What can hang from each mark
K_20: K_195 K_718 K_937
K_937: K_20 K_817
K_571: K_195 K_817 K_937
K_817: K_571
K_463: K_571
K_195: K_20 K_571 K_718

Known rows, with every way that one mark hangs from another
K_937[K_817[K_571[K_195[K_20 K_718]]]]: -1.80 -1.35 -0.96 -0.31 -1.56  2.61 -0.40  1.28 -4.10  4.23  0.51  2.82  0.56 -0.30 -0.23 -0.19  1.71 -1.17  0.16 -1.72  1.44 -1.11  0.82 -1.27 -2.25 -2.01  3.47
K_20[K_195[K_718]]: -0.90 -2.04 -1.82 -0.66  0.98 -0.86 -2.60  3.11  1.64  1.97  0.72 -0.22 -0.07  2.37 -0.09  0.08 -1.66  2.22  1.86  0.38 -0.75 -3.70 -0.91  0.48 -0.90 -1.13 -0.62
K_463[K_571[K_195]]:  1.68  0.11 -0.76  0.91 -0.82  0.74 -0.24  2.65  2.97  0.41  1.48 -1.08  1.15 -2.11 -1.96 -2.38 -2.57  1.90 -1.53 -0.56 -0.41  2.56  0.61 -0.07  1.51  0.44 -0.12
K_937[K_20 K_817[K_571[K_195[K_718]]]]:  1.27  0.42 -0.43  0.16 -1.76  1.39 -1.84  2.39 -4.93  2.77 -0.70  2.15  1.67  1.32  0.41  0.70  1.88 -1.16  2.08 -3.13  2.72 -1.76  0.80 -0.63 -0.02  2.32 -0.67
K_571[K_195[K_718]]: -0.24 -2.20 -1.06  0.51 -2.14  1.31 -2.26  4.19  2.36  1.26  1.60 -1.75 -0.17  2.39 -0.87 -0.31 -1.37  1.28 -1.33  0.59 -0.67 -4.88 -0.24  0.74  0.00 -0.14 -0.61
K_571[K_195 K_937[K_817]]:  2.06 -1.07  0.46 -0.64 -1.59  0.12  1.57 -2.09  0.77 -1.15  0.59 -2.56  0.46  0.24  1.05 -0.44 -0.04 -2.14 -3.13  0.00  0.02  1.05  2.54  1.32  0.78  1.59 -1.52
K_463[K_571[K_817 K_937[K_20]]]: -0.65  2.08 -0.01  1.96 -1.16 -1.24  0.10 -0.76  1.08 -5.98 -0.87 -1.24  0.89 -2.14 -0.14 -1.22 -0.58 -1.02 -2.03 -0.17 -2.13  2.58  0.03  0.24  2.37  1.65 -0.16
K_937[K_20[K_195 K_718] K_817[K_571]]:  0.82  0.48  1.77 -1.59  3.49 -0.57  1.45 -1.70 -4.58  6.08 -3.26  2.67  0.21  0.91  0.56  0.53  1.92  0.13  5.67 -3.62  3.88  0.46 -2.04 -0.53 -0.28  1.71 -0.48
K_195[K_571[K_937] K_718]: -0.42  3.27 -2.23  1.19 -1.63 -1.67 -3.01  0.16  3.04 -1.84  0.87 -0.48 -0.70  1.16  0.30  1.45 -0.69  1.90 -2.30  2.51 -1.58 -4.96 -0.38 -0.22 -0.49 -2.35 -2.57
K_463[K_571[K_195[K_20] K_817]]: -1.72 -2.30  0.18  1.60 -0.95  3.43  0.85  3.31  1.19 -1.06  1.09 -0.93  0.76 -3.46 -2.33 -3.41 -0.52 -0.96 -3.26 -0.51 -1.82  3.91 -0.39 -1.81 -0.57 -1.97  2.85
K_937[K_817]: -0.15 -1.81 -0.36 -1.14  0.34 -1.18  1.07 -1.13 -1.21 -2.08  1.83 -1.90 -0.08  0.03  0.81 -0.74 -1.52  1.43  1.11 -2.39  0.29  2.38  2.69  2.35 -1.25 -0.13 -1.33
K_571[K_195[K_718] K_817 K_937[K_20]]:  0.18 -1.45 -0.06  1.68 -3.73  1.62 -1.61  2.39  1.46 -3.00 -0.80 -1.94  0.39  1.97  0.31  0.57  0.78 -3.25 -3.03  1.40 -1.09 -5.72 -0.64  0.81  2.39  2.56 -1.80
K_463[K_571[K_937[K_20]]]:  0.81  2.93 -1.20  1.81 -0.02 -2.88 -0.53 -3.51  1.01 -3.47 -0.45 -1.25  0.79 -1.44  0.00 -1.21 -1.51  0.60 -1.30  0.17 -0.53  3.27 -0.31  0.62  3.24  2.56  0.68
K_571[K_937]:  0.31 -0.38 -1.04  0.10 -0.45 -1.92  0.92 -3.39  3.99 -2.45  1.02 -1.40 -0.87  0.13  0.67 -0.37 -1.60  1.15 -1.88  1.95 -1.31  1.58  1.35  2.81  0.83 -0.66 -0.71
K_463[K_571[K_817 K_937[K_20[K_195]]]]:  0.05  1.18  1.04  1.03  0.65 -0.90 -0.07  0.24  1.03 -2.95 -2.04 -0.73  1.50 -1.81 -0.29 -1.84 -0.08 -2.06  0.26 -0.08 -1.88  2.84 -0.64 -1.01  1.80  2.49 -0.21
K_937[K_20[K_718] K_817[K_571]]:  0.95  1.06  1.44 -0.97  2.15 -0.56  1.67 -3.17 -4.89  2.64 -1.99  2.18 -0.19  0.17  0.89  0.99  1.56  0.95  3.87 -3.38  4.14 -0.27 -0.74  1.15 -0.25  1.19 -0.14
K_463[K_571[K_195[K_718] K_817 K_937]]:  0.68  1.31 -0.75  1.49 -3.51  1.32 -2.40  3.91  3.59 -2.66  0.60 -0.59  0.71 -0.51 -1.78 -1.10 -0.20 -1.48 -4.61  1.66 -2.91 -5.69 -1.07 -0.45  2.59 -0.01  0.61
K_195[K_571[K_817 K_937[K_20]] K_718]: -0.52  2.83 -0.43  2.01 -2.36 -0.10 -2.27  2.09  0.17 -4.04 -0.65 -0.95  0.19  0.86  0.60  1.48  1.05 -0.94 -2.17  1.11 -1.53 -5.26 -0.98 -1.51  0.25 -0.64 -3.96
K_463[K_571[K_817 K_937]]:  0.15  1.45 -0.18  0.83 -0.95 -0.55  0.32 -0.27  3.59 -5.84  0.71 -0.60  0.01 -2.48 -1.11 -1.88 -1.52  0.22 -2.91  0.86 -2.89  1.43  0.94  0.94  1.23 -1.03  0.51
K_20[K_195]: -0.74 -2.59 -0.48 -0.92  2.11 -0.60  0.00  0.99  2.49  1.00  0.70 -0.75  0.22  0.14  0.14 -1.21 -1.84  2.28  2.19 -0.12 -0.77  2.77  0.60  0.87 -0.94 -0.64 -0.98
K_571[K_195 K_817 K_937]:  1.05 -2.28  0.68  0.48 -2.29  2.37  1.51  2.12  4.55 -3.14  0.14 -2.55  0.26 -0.44  0.28 -0.64 -0.52 -2.21 -3.95  1.63 -2.64  0.22  1.86  1.36  0.77  0.05 -1.78
K_195[K_20[K_937[K_817]] K_571 K_718]: -3.12  1.13 -0.47 -0.42  0.30 -0.79 -2.04 -0.95 -5.34 -0.54  2.08  0.75 -1.40  1.00 -0.03  1.98  1.63  1.10  1.32  0.12  1.29 -1.24 -0.57 -1.59 -3.64 -3.45  2.73
K_195[K_20[K_937] K_718]: -3.54 -2.45 -1.95  0.01  0.07 -1.01 -1.62 -2.02 -1.03 -0.51  2.64  0.08 -1.81  2.63 -0.19  1.19 -0.38  1.61  1.42  2.82 -0.23 -2.12 -1.57  1.55 -2.08 -3.11  5.50
K_817[K_571[K_195 K_937[K_20]]]:  2.18  1.40 -0.52  0.80 -0.67  0.87  1.57 -1.16  1.01  1.37 -1.93  1.18  0.81 -0.63  0.85  0.19  0.55 -1.36 -0.64  0.57  0.39  3.43  1.15  0.31  2.16  2.39 -0.48

Rows
 0.71  0.58  2.02 -1.15  3.00 -1.22  0.25 -0.47 -4.61  3.68 -2.35  0.12  0.53  0.62  0.58  1.23  1.35  0.93  3.64 -3.46  3.11 -1.13 -2.32 -3.26 -0.14  1.91 -4.50
K_937[K_20[K_195[K_571] K_718] K_817]
 1.31  2.35 -1.19  0.45 -2.85 -0.81 -2.53 -0.01 -0.35 -0.62 -0.21 -0.87  0.78  0.20 -1.10 -0.69 -0.55 -1.67 -2.93 -0.36 -0.48 -4.25  0.38 -0.66  1.98  2.17  0.68
K_463[K_571[K_195[K_718] K_937[K_817]]]
 0.22  1.71  0.90  1.70  0.08 -1.29  0.29 -2.27  1.63 -3.14 -2.55 -0.50 -0.87 -1.03 -0.78 -0.86  0.10 -0.33 -1.02  0.45 -0.11 -2.60 -3.52  0.46  3.30  1.53 -0.12
K_463[K_571[K_817 K_937[K_20[K_718]]]]
 0.73  0.60  2.47 -2.46  4.20 -1.41  0.03 -1.02 -2.90  3.84 -0.57  0.72 -1.45  0.98 -0.03  2.50  1.04  1.19  4.32 -0.83  2.97 -1.25 -2.31 -1.94 -1.50 -0.43 -0.67
K_20[K_195[K_571] K_718 K_937[K_817]]
-1.85  0.44  0.50 -0.57  1.67 -0.47  1.49 -2.59 -4.99 -0.65  2.16  0.29 -1.06 -0.63  0.40  1.09  1.06  0.19  1.52 -0.29  1.61  5.31  1.26 -1.51 -4.00 -3.22  2.34
K_195[K_20[K_937[K_817]] K_571]
 1.75  0.08  0.91 -1.63  0.64  1.20  1.72 -0.15 -2.05  2.39  1.09  2.09  0.31 -0.64  0.12  0.92  0.90 -0.60  2.54 -1.32  2.09  4.01  3.37  0.56 -1.29  1.11  2.52
K_20[K_937[K_817[K_571[K_195]]]]
-0.39  2.00 -1.58  0.38  0.11 -1.20 -1.77 -0.79 -0.74  3.31 -2.77  3.10  0.58  1.63  0.65  0.64  0.97 -0.04  2.86  1.11 -0.45 -2.39 -1.21 -0.22  1.30  1.69  0.53
K_817[K_571[K_937[K_20[K_195[K_718]]]]]
 0.41  0.71  0.99 -1.92  2.70 -0.97 -0.02 -0.14 -2.88  1.86  0.42 -0.03  0.05  0.02  0.17  0.81  0.45  0.93  3.64 -1.44  0.99  4.03  1.81 -1.99 -2.62 -0.26 -1.67
K_20[K_195[K_571] K_937[K_817]]
 0.88 -0.91  0.81  1.13 -1.30  2.95 -0.34  5.34  2.99 -2.06  1.40 -1.06  1.25 -2.76 -2.04 -2.51 -1.72  0.15 -1.97 -1.36 -2.32  1.85  0.26 -0.93  0.46 -0.51 -0.35
K_463[K_571[K_195 K_817]]
-1.47  0.99 -0.96  0.77 -1.18  1.29 -2.81  6.44  1.69 -2.78  1.49 -0.63 -0.65  0.29 -0.67  0.12 -0.29  2.07 -1.00  0.09 -2.31 -5.11 -0.26 -1.17 -2.16 -3.54 -3.83
K_195[K_571[K_817] K_718]
 1.88  0.59  0.54  0.92 -2.06  1.23  0.30  2.65  4.54 -3.17 -0.02 -1.44  0.93 -2.60 -1.29 -1.89 -1.16 -1.88 -4.47  1.10 -3.21  1.14  0.90  0.17  1.91  0.60  0.12
K_463[K_571[K_195 K_817 K_937]]
-1.76  0.11 -1.98  0.38 -1.79  1.40 -0.44 -0.47  1.11  3.70 -0.34  2.43 -0.39  0.47 -0.27  0.15  1.11 -0.80 -2.03  2.93 -0.61 -1.84 -0.79 -0.24 -0.02 -2.15  3.98
K_817[K_571[K_195[K_20 K_718] K_937]]
-0.54 -0.69  0.46  1.25 -1.58 -0.28  0.49 -1.30  1.29 -6.08 -0.58 -2.22 -0.08 -0.03  1.08  0.00 -0.23 -1.62 -1.42  0.99 -1.39  2.23  1.07  1.93  0.99  1.47 -1.71
K_571[K_817 K_937[K_20]]
 0.82 -0.28  0.80 -0.83  1.63 -2.38  1.04 -3.63 -2.91 -0.63 -2.06 -1.78  0.84  1.50  1.76 -0.51  0.36 -2.75  1.59 -1.32  0.52  3.28  1.26  0.17  0.57  4.36 -1.92
K_571[K_937[K_20[K_195] K_817]]
 0.75 -1.84  1.01  1.29 -2.33  2.24  1.23  0.94  2.26 -3.57 -1.11 -2.81  0.91 -0.40  0.54 -0.45  0.25 -3.55 -3.11  1.00 -1.43  1.08  1.40  0.71  1.67  3.29 -3.01
K_571[K_195 K_817 K_937[K_20]]
-0.49  0.76  0.42 -0.19  0.75  0.54  0.12  2.50  3.27 -1.35 -0.51 -0.56 -0.09 -1.24  0.01  0.46 -0.14 -1.10 -1.05  1.32 -3.04  0.87  1.52 -1.92 -1.24 -1.49 -3.93
K_20[K_195[K_571[K_817 K_937]]]
-3.13 -2.89 -2.14  0.93 -1.67  2.05 -1.00  1.96  0.25  2.04  1.59 -0.83 -0.41  1.60 -0.97 -0.65 -0.36  0.62 -1.73  1.16 -0.48 -3.34 -1.56 -0.40 -0.85 -2.40  2.21
K_571[K_195[K_20 K_718]]
 1.04  2.91 -0.09 -0.43 -0.16 -1.60  0.25 -2.89 -0.30 -2.77  0.82 -0.87 -0.10 -0.73  1.13  0.91  0.06 -0.17 -1.63 -0.63 -0.17  1.61  3.05 -0.09 -1.27 -0.88 -3.64
K_195[K_571[K_937[K_817]]]
-1.77 -4.69  0.63 -0.32  0.62  1.94  2.25 -0.82  1.52  3.67 -0.31 -0.59 -1.26  0.63 -0.89  0.11 -0.51  1.10 -0.99  0.70  0.71 -1.42 -2.97 -0.05  0.21 -1.72  2.08
K_571[K_195[K_20[K_718]]]
 0.90  1.11 -0.07 -0.26  0.47 -0.51  1.50 -1.74 -5.07  0.43 -0.26  1.54  1.01 -1.09  1.12 -0.11  1.06  0.42  3.46 -3.95  2.24  4.90  1.73  0.96 -1.00  1.40 -0.39
K_937[K_20 K_817[K_571]]
 1.80  0.03  0.65 -1.20 -0.52  1.98  1.66  1.22 -1.50  2.80  0.27  1.70  1.20 -1.35  0.41 -0.91  0.41 -0.21  1.25 -2.89  1.41  4.08  3.30  0.39 -0.76  0.32 -0.34
K_937[K_817[K_571[K_195]]]
-2.79  0.72 -0.88 -0.45  0.93 -0.29 -0.84 -2.31 -5.92  1.42  1.52  3.50 -0.93  0.95  0.21  1.28  1.23  0.43  3.16 -0.09  2.29 -0.05  0.29  1.01 -3.31 -2.63  6.51
K_195[K_20[K_937[K_817[K_571]]] K_718]
 0.02 -1.83  2.04 -2.15  2.21 -2.20  1.68 -4.09 -2.24 -0.12  1.12 -0.35 -2.60  2.18  0.31  1.27 -0.01  1.68  2.61 -0.75  2.53 -1.70 -1.24  2.70 -0.46 -0.08  1.90
K_20[K_718 K_937[K_817]]
 1.21  1.26 -1.83  0.43 -1.94  0.93 -1.27  0.62  3.31  2.53 -0.40  1.85  0.10  0.74  0.12  0.24  0.37 -0.03 -2.01  2.16 -0.51 -4.66  0.17  0.98  1.08 -0.22  0.67
K_817[K_571[K_195[K_718] K_937]]
 0.55  2.17 -0.66  0.73  0.10 -1.48  0.93 -3.82  0.51 -0.08 -0.80  1.57  0.21 -0.77  1.69  0.01  0.39  0.30  0.75  0.93  0.30  3.99  0.89  1.54  1.51  1.02 -0.38
K_817[K_571[K_937[K_20]]]
 0.20 -2.09  2.07 -1.51  3.00 -1.52  1.22 -2.43 -4.10  2.97 -2.66 -0.50 -0.14  2.01  0.73  0.42  0.75  0.27  4.75 -2.73  2.95 -0.62 -2.31 -0.09  0.38  3.17 -2.14
K_937[K_20[K_195 K_718] K_817]
-1.26 -1.90 -0.82  0.42  0.25 -1.05 -2.70  1.97 -1.01  1.40 -0.88 -0.97  0.40  3.17  0.20 -0.09 -0.57  1.24  3.14 -0.83  0.37 -2.85 -1.41 -0.09  0.42  1.90 -1.37
K_937[K_20[K_195[K_718]]]
-0.48 -3.00 -0.36  0.37 -2.60  2.94 -2.16  6.61  2.84 -1.36  1.48 -1.67  0.28  1.06 -0.60 -0.29 -0.28 -0.59 -2.27  0.55 -1.59 -5.46 -0.05  0.47 -0.53 -0.91 -1.32
K_571[K_195[K_718] K_817]
 0.89  0.65  1.96 -2.31  2.79 -1.30  1.94 -4.09 -2.95  2.19  0.53  3.33 -1.78  0.60  0.14  1.77  0.65  1.64  4.32 -1.01  3.32  0.29 -0.86  2.08 -0.85 -0.63  3.16
K_20[K_718 K_937[K_817[K_571]]]
 0.37 -0.18 -1.48  0.38 -1.41  2.25 -1.70  4.49  1.60  3.94  1.17  2.33  0.70  0.51 -0.70 -0.04  0.14  1.48  0.37  0.35  0.02 -3.36 -0.17 -0.05 -0.71 -1.43  0.75
K_817[K_571[K_195[K_718]]]
-0.54 -2.23  2.07 -0.20  1.44 -0.37  0.82 -1.58  1.32  0.24 -3.99 -1.03 -0.74  1.39  0.66  0.55  0.89 -2.08  0.80  0.90 -0.32 -2.58 -2.93  0.51  1.47  2.04 -1.34
K_571[K_817 K_937[K_20[K_195 K_718]]]
-2.63 -2.68 -0.38  1.19 -3.30  2.48 -0.49  2.23  2.04 -1.39  0.18 -1.92 -0.52  1.25 -0.49  0.22  0.79 -2.74 -4.75  2.77 -2.37 -3.87  0.18 -0.21 -0.19 -1.96  2.88
K_571[K_195[K_20 K_718] K_817 K_937]
 0.09  0.89  0.54 -0.75  2.54 -1.80  0.81 -1.39  3.60  2.77 -1.77  0.42 -1.06  0.52  0.07  1.33 -0.33  1.41  0.39  2.18 -0.82 -3.27 -2.62 -1.28  0.50 -0.87 -3.11
K_20[K_195[K_571[K_937]] K_718]
-2.34 -5.20  1.04  0.67 -1.05  4.13  2.04  3.31  1.34 -1.23  0.88 -1.93  0.12 -1.44 -0.56 -1.75 -0.23 -1.46 -2.59  0.47 -1.53  2.84  0.91 -0.08 -1.60 -2.69  1.22
K_571[K_195[K_20] K_817]
 1.51 -0.64  2.04 -1.90  1.65  1.21  2.08 -1.53 -2.13  4.74 -0.09  3.18 -0.48  0.51 -0.41  2.35  1.21  0.22  2.76 -0.68  3.91 -0.39 -0.28  1.00 -0.14  0.76  2.98
K_20[K_718 K_937[K_817[K_571[K_195]]]]
 0.73  1.98  1.29 -1.60  2.66 -1.58  0.31 -3.05 -0.37  3.36 -2.35 -0.03 -0.26  0.73  0.54  1.52  0.81 -0.08  0.21 -0.23  1.10 -2.76 -1.47 -1.76 -0.22 -0.27 -3.67
K_20[K_195[K_571[K_937[K_817]]] K_718]
-0.52 -0.51  0.41 -0.33  1.53  1.61  0.18  5.66  2.09  0.01  0.10 -0.30  0.62 -1.68 -0.03 -1.04 -0.57  0.95  1.05 -0.54 -2.06  1.81  0.88 -2.54 -2.76 -2.23 -4.00
K_20[K_195[K_571[K_817]]]
 0.32  0.74 -1.73  1.34 -1.92  0.77 -2.92  4.47  2.17  1.54  1.12 -0.23  1.18 -0.08 -2.22 -1.70 -1.49  2.23 -1.04 -0.30 -0.76 -3.52 -1.58 -0.76  1.69  0.65  0.77
K_463[K_571[K_195[K_718]]]
-2.68 -0.80 -1.81  0.55 -0.73  2.52 -0.62  2.51  0.10  4.42  0.71  3.27 -0.25  0.12 -0.82 -0.25  0.47  0.61 -0.20  1.01  0.55 -2.25 -1.01 -1.02 -1.44 -2.88  4.11
K_817[K_571[K_195[K_20 K_718]]]
 1.67  1.65 -0.99  0.88 -0.90 -0.18 -0.03 -0.44  4.45 -1.31  0.63 -1.26  0.82 -1.74 -1.07 -1.81 -1.87  0.64 -3.98  1.35 -1.61  1.51  0.70  0.31  2.67  1.27  0.78
K_463[K_571[K_195 K_937]]
-3.06 -1.42  1.65 -0.21  2.37  1.19  1.53 -0.28 -0.28 -0.53  0.32  0.60 -2.86 -0.52 -1.08  1.97  1.04  0.66  0.51  2.11  0.55 -0.98 -3.09 -1.37 -2.60 -4.83  2.26
K_195[K_20[K_718 K_937] K_571[K_817]]
 0.83  1.23  0.61 -1.73  1.98 -1.06  1.48 -2.75 -3.11  0.10  1.65  2.83 -0.46 -0.64  1.01  1.24  0.87  1.04  4.35 -1.31  1.91  5.00  2.65  2.28 -1.57 -0.66  2.60
K_20[K_937[K_817[K_571]]]
 0.49  2.05 -0.36  0.60  1.44 -2.57 -0.48 -1.72  0.90 -0.41 -1.82 -0.44  1.11 -0.86 -0.57 -1.44 -0.83 -0.31  0.61 -0.07 -1.08  3.49 -1.19 -0.75  3.05  3.51  0.04
K_463[K_571[K_937[K_20[K_195]]]]
-2.01  0.14 -0.76 -0.04  1.63 -0.38  0.84 -1.78 -1.01 -0.56  2.47  0.45 -1.22 -0.75 -0.03  0.76  0.11  2.46  0.93  2.01  0.29  4.84 -0.06 -0.89 -2.50 -4.07  2.50
K_195[K_20[K_937] K_571]
 0.23  0.23  0.17 -0.02 -0.31 -2.56  1.08 -5.06 -2.84 -3.80 -0.12 -2.47  0.22  0.91  1.94  0.04 -0.10 -1.46 -0.10 -1.29  1.42  2.52  2.24  1.55  0.71  2.63 -1.57
K_571[K_937[K_20 K_817]]
 2.03  1.64  0.12  0.15 -2.18 -0.59  0.17 -1.72  0.39 -1.37  0.20 -1.82  1.04 -1.67 -0.52 -1.74 -0.99 -1.49 -3.31 -1.13 -0.22  2.66  1.92 -0.58  2.35  1.94  0.40
K_463[K_571[K_195 K_937[K_817]]]
 0.63  0.19  2.09 -3.13  4.47 -1.04  1.29 -2.55 -2.99  5.54 -1.47  3.57 -1.28  0.83 -0.09  1.96  1.28  1.06  6.18 -1.16  2.98  0.16 -1.37  1.02 -1.52  0.36  2.95
K_20[K_195 K_718 K_937[K_817[K_571]]]
 0.29  3.11 -0.47  0.27 -0.21 -2.84 -0.03 -3.72  0.04 -3.20  0.77 -1.07  0.47 -1.81 -0.15 -1.60 -0.92  0.24 -1.88 -0.97 -0.49  3.06  1.71  1.11  1.23  0.92  1.03
K_463[K_571[K_937[K_817]]]
 0.86  3.03 -1.17  1.52 -0.37 -1.52  0.59 -2.22  0.65 -2.57  0.02 -1.52  0.19 -0.27  1.24  0.81 -0.19  0.64 -1.29  0.64 -0.30  2.26  0.01 -0.38  0.85  0.48 -4.48
K_195[K_571[K_937[K_20]]]
